Known rows, with every way that one mark hangs from another:
(rupe (medu rabid)): [0.018, -1.269, -0.176, 1.758, -0.733, -0.857, 0.850, 0.043, -0.229, 0.800, -0.302, 0.062, -0.666, -0.948, -2.029, -2.093, -1.694, 0.887, -1.212, 0.199, -0.905, -1.632, -0.592, 0.000, 1.425, -0.135, -0.145, 0.280, 0.034]
(dami radu (vali medu zabed)): [0.973, 1.317, 0.567, 0.459, 3.634, 0.180, 1.248, 0.125, -0.617, -0.096, 0.384, -0.920, 0.519, -0.435, 1.516, -1.023, -0.853, 0.619, -0.350, -1.476, -0.867, -2.391, -1.104, 0.105, 0.484, -0.871, -0.368, -0.795, 0.556]
(radu (dami (vali desul (medu (rabid pomik))))): [0.742, -0.577, -0.776, 1.483, 1.169, 0.307, 0.417, 0.127, 0.408, 0.133, 0.892, -1.103, 0.432, -0.431, -2.140, -1.975, -1.279, 0.981, -2.165, 0.743, -0.237, -0.842, 0.173, -0.216, -2.095, 0.419, 0.112, -0.356, -0.931]
(dami radu (vali (desul pomik) (medu rabid))): [1.017, -1.016, -0.801, -1.321, 2.161, 0.346, 0.802, -0.187, 0.019, 0.491, 0.704, -0.415, 1.201, -0.884, -0.390, -0.547, 1.027, 0.916, -0.981, 1.868, -0.103, -0.931, -0.070, 0.249, -0.526, 0.129, -0.002, -0.938, -0.112]
(rupe medu): [-0.106, -1.578, 0.350, 2.313, -0.058, -0.720, 0.497, 0.538, -0.342, 1.078, -0.089, 0.128, -0.627, -0.759, -1.014, -2.200, -2.355, 0.233, -0.981, -0.913, -0.569, -1.501, -0.871, -0.342, 0.963, -0.295, -0.803, 0.806, 0.043]
(radu dami): [-0.441, -1.899, -0.284, 2.265, 1.141, -0.730, 0.018, 0.681, -0.065, -0.253, 0.376, 0.079, -0.460, 0.014, -1.477, -2.315, -0.013, -0.005, -0.586, -0.067, 0.233, -0.386, 0.125, -0.593, -0.470, 0.070, -1.301, 0.303, -0.574]
(bogem (rupe (medu (rabid pomik))) (vali desul zabed)): [0.551, 2.714, 0.368, 5.287, -1.929, -2.197, 0.141, 0.040, 0.304, 1.267, 0.995, -0.735, 1.512, -1.221, -3.924, -2.762, -0.268, 0.364, -2.255, -2.825, -1.249, -0.759, -0.650, -0.947, -0.248, -1.431, 0.516, -1.125, -0.653]
(desul pomik): [-0.491, -1.157, 0.043, 1.570, 1.022, -0.231, -0.323, 0.231, -0.043, 1.153, 0.707, 1.239, 0.763, -0.309, -0.766, -2.768, 1.659, -0.478, -0.204, -0.253, 0.346, -0.119, 0.181, -0.872, -1.033, 0.134, -0.791, 0.538, -0.539]
(radu (dami vali)): [0.127, -1.387, 0.036, 2.165, 1.733, -0.736, 0.098, 0.709, -0.206, -0.135, 0.077, -0.012, 0.705, 0.320, -0.202, -3.007, -0.254, 0.016, -0.928, 0.733, 0.146, -1.321, -0.011, -0.889, -1.270, 0.143, -0.980, 0.826, -0.308]
(rupe (medu (rabid (pomik desul)) (vali bogem zabed))): [0.551, 2.113, 0.685, 2.985, -1.575, 0.704, 1.421, -0.717, 0.020, 0.488, 0.377, -0.896, 0.611, -0.636, -2.910, -0.097, -0.710, 1.187, -2.334, -1.411, -1.913, -2.264, -0.305, -0.457, -1.706, -0.603, 1.104, -1.534, -0.214]
(bogem (vali desul)): [0.526, -1.440, -0.278, 2.080, 0.631, -1.175, 0.047, 0.321, -0.721, 0.423, 0.485, -0.374, 0.549, -0.375, -1.116, -1.246, 1.118, -0.009, -0.441, -1.753, -0.464, -0.357, -0.288, -0.801, -1.289, -0.525, -0.278, 0.206, -0.656]
(pomik desul rabid): [1.008, -2.732, 0.414, 0.058, -0.161, 0.191, -0.133, 0.380, -0.417, 0.575, 0.320, -0.345, -0.353, -0.940, -0.704, -1.699, 0.942, 1.074, -0.591, 0.096, -0.237, -0.809, 0.775, -0.493, -1.001, 0.625, -0.126, -1.016, -0.553]
(medu (rabid (pomik desul)) vali): [-0.258, 0.036, 0.810, 0.887, -0.377, 0.084, 0.670, -1.003, 0.227, 0.288, 0.027, 0.193, 0.958, -0.447, -1.857, -1.100, 3.255, 1.170, -1.477, -0.446, -0.498, -0.874, 0.765, -0.497, -2.709, 0.883, 0.696, 0.029, -0.746]
(vali bogem (dami radu) desul medu): [1.016, -1.538, -1.272, -0.564, 1.416, 0.720, 1.947, 0.447, -0.460, -0.626, 1.400, -1.719, -0.806, -0.323, -1.575, 2.359, -3.800, 0.412, -1.060, -1.217, -0.694, -0.551, -0.718, 0.629, 0.506, -1.070, -0.679, -2.216, -0.437]
(medu (vali dami)): [-0.426, -1.483, 0.033, 1.873, 0.164, -1.013, 0.807, -0.175, -0.041, -0.610, -0.027, 0.144, 0.667, 0.551, -0.603, -1.974, -1.681, 0.204, -0.681, -0.942, -1.377, -1.186, -0.593, -0.282, -1.312, 0.023, -0.193, 0.586, -0.345]
(rupe (medu (vali dami))): [-0.392, -2.203, 0.473, 2.722, -0.893, -1.055, 0.991, -0.074, 0.119, -0.053, -0.317, 0.035, 0.221, 0.191, -1.030, -2.722, -4.147, 0.376, -1.418, -0.938, -1.799, -2.009, -1.411, -0.126, -0.309, -0.137, -0.343, 0.827, 0.008]
(bogem (rupe medu)): [-0.231, -0.133, 0.738, 2.849, -0.361, -2.508, 0.612, 0.987, -0.189, 1.544, 0.517, 0.161, 0.177, -0.964, -2.031, -2.301, -3.034, -0.297, -1.495, -1.551, -0.348, -1.184, -0.808, -0.700, 1.381, -0.656, -0.817, 0.606, 0.005]
(radu (dami (vali desul (medu rabid) zabed))): [1.454, 0.160, -1.348, 1.819, 1.671, 0.127, 0.724, 0.298, -0.033, -0.749, 0.750, -2.082, -0.528, -0.593, -1.390, -1.894, -2.464, 1.000, -1.497, 1.358, -1.925, -2.092, -0.326, 0.358, -0.652, -0.770, 0.135, -1.570, -0.410]
(rabid pomik): [-0.653, 0.048, 0.546, 2.356, 0.846, -0.027, -0.066, -0.180, 0.014, 1.128, 0.668, 0.553, 0.522, -0.437, -1.132, -2.088, 1.818, 0.111, -0.559, -2.211, 0.716, 0.017, 0.128, -1.027, -1.174, 0.283, -0.605, 0.752, -0.813]
(dami radu vali): [0.266, -0.393, 0.921, 0.166, 2.847, -0.572, 0.798, 0.077, -0.493, 0.210, -0.129, 0.158, 1.192, -0.248, 1.260, -0.864, 2.523, 0.384, -0.170, -0.305, 0.518, -1.283, -0.258, -0.523, 0.058, -0.195, -0.844, 0.454, 0.235]
(dami radu (vali desul)): [0.783, -1.182, 0.323, -0.011, 2.531, -0.050, 0.554, 0.174, -0.521, 0.279, 0.439, -0.748, 0.923, -0.752, 0.820, 0.108, 3.219, 0.302, -0.222, 0.191, 0.517, -0.822, 0.001, -0.274, -0.279, -0.382, -0.794, -0.311, -0.204]

Rows:
[1.346, 0.218, -1.211, 0.758, 1.661, 1.052, 1.777, 0.321, -0.375, -1.036, 1.644, -2.220, -0.967, -0.478, -1.352, 1.906, -3.640, 0.384, -0.801, -2.052, -1.481, -1.001, -1.022, 0.745, 0.816, -1.884, -0.459, -3.184, -0.381] : (vali bogem (dami radu) desul medu zabed)
[0.760, -1.740, -0.302, 3.230, -1.364, 0.050, -0.535, -0.139, 0.529, -0.108, 1.027, -0.605, 1.768, -0.185, -1.259, -3.124, -0.742, 0.473, -0.506, 0.294, -2.042, -0.565, 0.015, -0.278, -2.296, -0.344, 0.422, -1.785, -0.875] : (medu (vali dami (desul (pomik rabid)) zabed))
[1.976, -1.720, -0.634, -0.026, 0.446, 0.844, 0.579, 0.822, -0.574, 1.413, 1.466, -0.938, 1.775, -0.665, -0.883, -0.253, -4.788, 0.591, -1.323, 0.956, -0.692, -1.183, -0.025, -0.666, -2.052, 0.046, 0.648, -1.034, -0.306] : (dami (vali bogem (desul (pomik rabid)) medu))
[1.577, 1.214, -0.363, 0.556, 1.258, -1.158, 1.649, 1.317, -0.894, 1.075, 1.784, -1.647, 0.968, -0.735, -1.490, 1.145, -5.448, -0.370, -1.892, -1.232, -0.767, -1.575, -0.485, -0.595, -0.739, -1.002, 0.305, -0.577, -0.205] : (dami (vali (bogem rupe) desul medu))
[-0.256, 0.813, 0.159, 2.307, -0.736, -2.409, 1.759, 0.637, -0.210, -0.141, 1.017, -0.244, 1.624, 0.509, -2.339, -0.149, -4.157, -0.460, -1.623, -1.750, -1.165, -1.187, -0.565, -0.773, -0.865, -0.815, 0.112, -0.160, -0.309] : (medu (vali (bogem rupe) dami))
[0.579, -0.967, -0.799, 0.461, 1.760, -0.718, 1.116, 0.413, -0.097, -0.501, -0.035, -0.634, 0.066, 0.004, -1.091, -2.559, -3.261, 1.087, -1.689, 1.644, -0.919, -2.041, -0.255, 0.009, -0.574, 0.430, -0.068, 0.235, -0.009] : (radu (dami (vali (medu rabid))))
[-0.525, 2.998, 0.656, 2.276, -1.162, -2.183, 1.728, -0.148, 0.033, 0.956, 0.999, 0.204, 2.651, -0.236, -3.343, 0.497, -0.416, 0.307, -1.913, -1.768, -0.219, -0.749, 0.314, -1.125, -1.362, -0.030, 0.998, 0.188, -0.474] : (medu (rabid pomik) (vali (bogem rupe)))
[-0.809, 0.720, 0.554, 1.997, -0.239, -0.785, 0.840, -0.992, 0.278, 0.426, 0.004, 0.678, 1.595, -0.218, -1.725, -1.684, 2.103, 0.990, -1.025, -0.723, -0.333, -0.771, 0.196, -0.626, -1.873, 0.742, 0.644, 0.973, -0.500] : (medu (rabid pomik) vali)
[-0.441, -1.124, 0.004, 0.193, 0.187, -1.407, 1.577, -0.741, 0.221, -1.257, -0.434, 0.022, 1.035, 0.321, -0.922, -0.699, 1.111, 1.212, -0.605, 0.224, -0.986, -1.213, -0.301, 0.426, 0.272, 0.058, -0.045, -0.522, -0.062] : (medu rabid (vali (dami radu)))
[0.701, 0.185, -1.146, -0.256, 0.700, -0.255, 2.221, 0.127, -0.823, 0.234, 0.682, -0.767, -0.504, -0.574, -2.100, 1.088, -4.295, 0.885, -1.254, -0.475, -1.110, -1.636, -0.445, 0.198, 0.621, -0.228, 0.522, -0.650, -0.059] : (vali bogem (medu rabid))
[0.189, -0.763, 0.418, 1.623, -1.085, 0.471, 0.266, -0.449, 0.347, 1.159, 0.082, -0.037, -0.575, -1.151, -2.652, -2.223, 1.179, 1.181, -2.129, -0.381, -0.232, -1.000, 0.215, -0.393, -0.794, 0.298, -0.023, -0.507, -0.604] : (rupe (medu (rabid (pomik desul))))
[-0.117, -0.530, 0.517, 2.164, -0.409, -0.802, 1.789, 0.281, -0.712, 0.853, 0.014, -0.226, 0.736, -0.115, -1.451, 0.361, -4.574, 0.231, -1.349, -1.193, -1.261, -2.299, -1.123, -0.522, -0.258, -0.221, 0.156, 0.740, 0.345] : (rupe (medu (vali bogem)))
[0.675, -1.232, -1.294, 0.568, 0.273, -0.628, 0.406, -0.057, -0.210, 0.717, 0.773, -0.068, 0.873, -0.592, -2.286, -2.039, -1.079, 0.577, -1.224, -0.078, -1.125, -0.424, -0.295, -0.289, -1.504, -0.028, 0.531, -0.434, -0.553] : (bogem (vali (desul pomik) (medu rabid)))
[0.224, 0.688, -0.513, 2.370, -0.356, -0.101, 0.082, -0.664, 0.253, 0.208, 0.779, -0.306, 1.476, -0.714, -1.712, -1.507, 2.554, 0.358, -0.403, 0.742, -1.672, -0.865, 0.283, -0.156, -1.734, -0.430, 0.716, -1.091, -0.619] : (medu rabid (vali (desul pomik) zabed))
[-0.416, 2.465, 0.636, 3.394, 0.038, -0.376, 0.687, -1.109, 0.268, 0.064, 0.239, 0.052, 1.625, -0.343, -1.554, -1.800, 2.810, 0.953, -0.769, -1.538, -1.314, -1.216, -0.049, -0.523, -1.617, -0.048, 0.867, -0.084, -0.498] : (medu (rabid pomik) (vali zabed))
[-0.160, 1.839, 0.330, 1.301, -0.856, -2.843, 2.117, 0.183, -0.449, 0.406, 0.580, -0.237, 1.885, -0.251, -2.841, 1.082, -1.904, 0.236, -1.511, -0.674, -0.972, -1.471, 0.107, -0.579, -0.187, -0.371, 0.903, 0.016, -0.048] : (medu rabid (vali (bogem rupe)))
[-0.367, -1.030, -0.366, 1.373, -0.652, -1.325, 1.254, -0.625, 0.157, -0.811, -0.315, 0.060, 0.668, 0.363, -1.454, -1.700, -0.702, 0.917, -1.002, 0.434, -1.820, -1.352, -0.305, 0.160, -0.660, 0.201, 0.436, 0.092, -0.357] : (medu rabid (vali dami))
[0.733, 0.676, 0.477, 4.238, -0.630, -2.614, 0.552, 0.634, 0.106, -0.049, 0.811, -1.199, 0.875, -0.547, -2.172, -2.301, -1.962, -0.096, -1.654, -2.851, -1.353, -0.989, -1.452, -0.295, 1.208, -2.345, -0.848, -2.081, -0.186] : (bogem (rupe medu) (vali (dami radu) desul zabed))
[0.862, -0.349, -0.780, 1.898, 1.631, 0.062, 0.196, 0.009, 0.143, -0.540, 1.192, -0.614, 0.925, -0.023, -0.911, -2.192, -1.143, 0.156, -0.789, -2.026, -1.390, -0.408, -1.155, -0.031, -1.020, -1.413, -0.608, -2.249, -0.486] : (bogem (vali (dami radu) (desul pomik) medu zabed))
[-0.594, -1.523, 0.493, 0.639, 1.121, -0.970, 1.249, -0.391, 0.046, -0.990, -0.128, 0.127, 1.000, 0.472, 0.012, -0.753, 0.483, 0.479, -0.338, -0.808, -0.602, -0.946, -0.604, 0.029, -0.364, -0.181, -0.723, -0.057, -0.079] : (medu (vali (dami radu)))
[-0.100, -0.735, 0.825, 2.667, -0.401, -3.465, 0.914, 0.738, 0.069, 0.371, 0.077, 0.235, 1.311, 0.084, -1.761, -2.769, -2.695, 0.041, -1.772, -2.568, -0.459, -0.929, -1.489, -0.644, 1.475, -1.239, -1.103, -0.279, 0.199] : (bogem (rupe medu) (vali (dami radu)))
[-0.675, -0.639, 0.397, 3.242, -1.998, -0.752, 0.978, -0.840, 0.787, 0.262, -0.229, 0.310, 0.773, 0.096, -2.550, -3.160, -2.430, 1.155, -2.182, -0.729, -1.408, -1.457, -0.865, -0.228, -0.968, 0.297, 0.407, 0.562, -0.401] : (rupe (medu (rabid pomik) (vali dami)))
[0.615, 0.401, -0.152, 1.913, 2.067, -0.832, 1.156, 0.003, -0.337, -1.162, 0.375, -0.660, 0.266, 0.334, -0.043, -2.166, -2.518, 0.603, -0.665, -3.121, -1.664, -1.461, -1.676, 0.120, 0.320, -1.295, -0.538, -1.575, 0.109] : (bogem (vali (dami radu) medu zabed))
[1.123, -1.780, -0.148, 2.629, -0.568, -0.468, -0.827, 0.043, 0.333, -0.310, 0.829, -0.302, 2.049, -0.160, -1.018, -2.950, 1.651, 0.628, -0.334, -0.732, -0.829, 0.104, -0.130, -0.547, -1.030, -1.012, -0.354, -2.752, -0.695] : (bogem (vali (dami radu) (desul (pomik rabid)) zabed))
[1.354, 1.941, -1.194, 2.374, 0.148, -0.703, 1.554, 1.114, -0.323, -0.156, 2.361, -2.247, -0.431, -0.706, -2.958, 0.547, -6.521, -0.475, -1.780, -2.616, -2.084, -0.994, -0.859, 0.131, 0.280, -2.113, -0.009, -2.772, -0.693] : (vali (bogem rupe) dami desul medu zabed)
[0.727, 0.969, -0.119, 0.378, 1.065, 1.379, 0.988, -0.877, 0.647, -0.967, 0.758, -1.065, -0.807, -0.626, -1.654, -1.352, 1.014, 1.566, -1.539, -1.650, -1.133, -0.824, -0.127, 0.623, -0.345, -0.656, -0.050, -3.069, -0.629] : (vali (dami radu) (medu (rabid (pomik desul))) zabed)
[1.361, 0.432, -2.277, 1.465, -0.258, 1.254, 1.098, 0.050, 0.130, -0.255, 1.967, -1.384, -0.326, -0.509, -3.120, -0.427, -4.090, 0.377, -1.541, 0.046, -2.286, -0.809, -0.345, 0.424, -0.587, -1.386, 0.558, -3.117, -0.878] : (vali bogem dami (desul pomik) (medu rabid) zabed)
[0.822, 2.827, -0.770, 0.797, 0.479, -1.538, 2.495, 0.319, -0.123, -0.886, 1.457, -1.466, 0.189, -0.438, -2.692, 0.854, -4.548, 0.648, -1.687, -1.650, -1.583, -1.499, -0.778, 0.553, 2.253, -1.717, 0.085, -3.090, 0.084] : (vali (bogem rupe) (dami radu) (medu rabid) zabed)
[0.827, 1.033, -0.684, 0.836, 1.907, 0.609, 2.035, 0.260, -0.484, -1.109, 1.118, -1.375, -0.536, -0.038, -0.764, 0.926, -4.248, 0.469, -0.808, -2.444, -1.402, -1.576, -1.238, 0.460, 1.198, -1.631, -0.559, -2.498, 0.049] : (vali bogem (dami radu) medu zabed)
[-0.379, 0.734, -0.243, 2.177, -1.253, -0.422, 1.607, -0.847, 0.276, -0.346, 0.438, 0.030, 1.505, 0.601, -2.906, -0.213, -1.344, 0.853, -1.845, -0.971, -1.086, -0.827, 0.015, -0.569, -2.130, -0.046, 0.870, -0.295, -0.778] : (medu (rabid pomik) (vali bogem dami))
[0.703, -1.324, -0.775, 1.985, 1.069, 0.519, -0.139, 0.928, -0.036, 0.576, 1.417, -0.345, 1.447, 0.127, -1.865, -0.918, -0.677, -0.700, -1.350, 1.620, 0.347, -0.362, 0.617, -1.229, -2.774, -0.443, -0.681, -0.564, -0.857] : (radu (dami (vali bogem (desul pomik))))
[0.447, -0.552, -0.136, 1.940, 1.530, -0.338, 0.847, 0.881, -0.528, -0.179, 0.559, -0.337, 0.824, 0.476, -1.112, -0.819, -2.210, -0.164, -1.371, 0.496, 0.140, -1.431, 0.085, -1.055, -1.432, -0.392, -0.610, 0.198, -0.253] : (radu (dami (vali bogem)))
[-0.323, -1.147, 0.415, 2.006, -0.912, -1.462, 1.431, -0.372, -0.132, 0.529, -0.627, 0.077, 0.497, -0.513, -1.721, -1.805, -2.061, 1.138, -1.369, 0.465, -1.633, -2.271, -0.807, 0.011, 0.380, 0.261, 0.466, 0.935, 0.254] : (rupe (medu rabid vali))
[0.708, 0.315, -0.613, 2.806, 1.072, -0.900, 0.846, 0.135, -0.453, -0.760, 0.464, -0.577, -0.078, 0.406, -0.727, -3.417, -4.484, 0.361, -0.993, -3.297, -2.480, -1.741, -1.646, -0.163, -0.643, -1.227, -0.011, -0.935, -0.179] : (bogem (vali dami medu zabed))
[0.429, -1.221, -0.315, 1.083, 2.576, -0.339, 0.750, 0.794, -0.314, -0.038, 0.236, -0.494, 0.000, 0.204, -0.034, -2.845, -3.926, 0.350, -1.374, 0.227, -0.600, -1.899, -0.601, -0.381, -0.936, 0.219, -0.696, 0.683, -0.027] : (radu (dami (vali medu)))
[0.406, 0.400, 0.158, 2.822, 0.720, -0.225, 0.498, -0.222, -0.391, -0.130, 0.748, -1.157, 0.442, -0.632, -0.575, -0.454, 0.929, 0.105, -0.059, -1.345, -1.702, -1.402, -0.315, -0.104, -1.390, -0.759, 0.145, -0.620, -0.437] : (medu (vali desul zabed))
[1.172, -0.319, 0.089, -0.199, 2.243, 0.424, 1.386, 0.461, -0.837, 0.206, 0.794, -1.104, 1.077, -0.466, -0.133, 2.224, 1.420, 0.105, -0.617, -0.259, 0.394, -0.951, 0.058, -0.427, -0.430, -0.907, -0.491, -0.984, -0.137] : (dami radu (vali bogem desul))
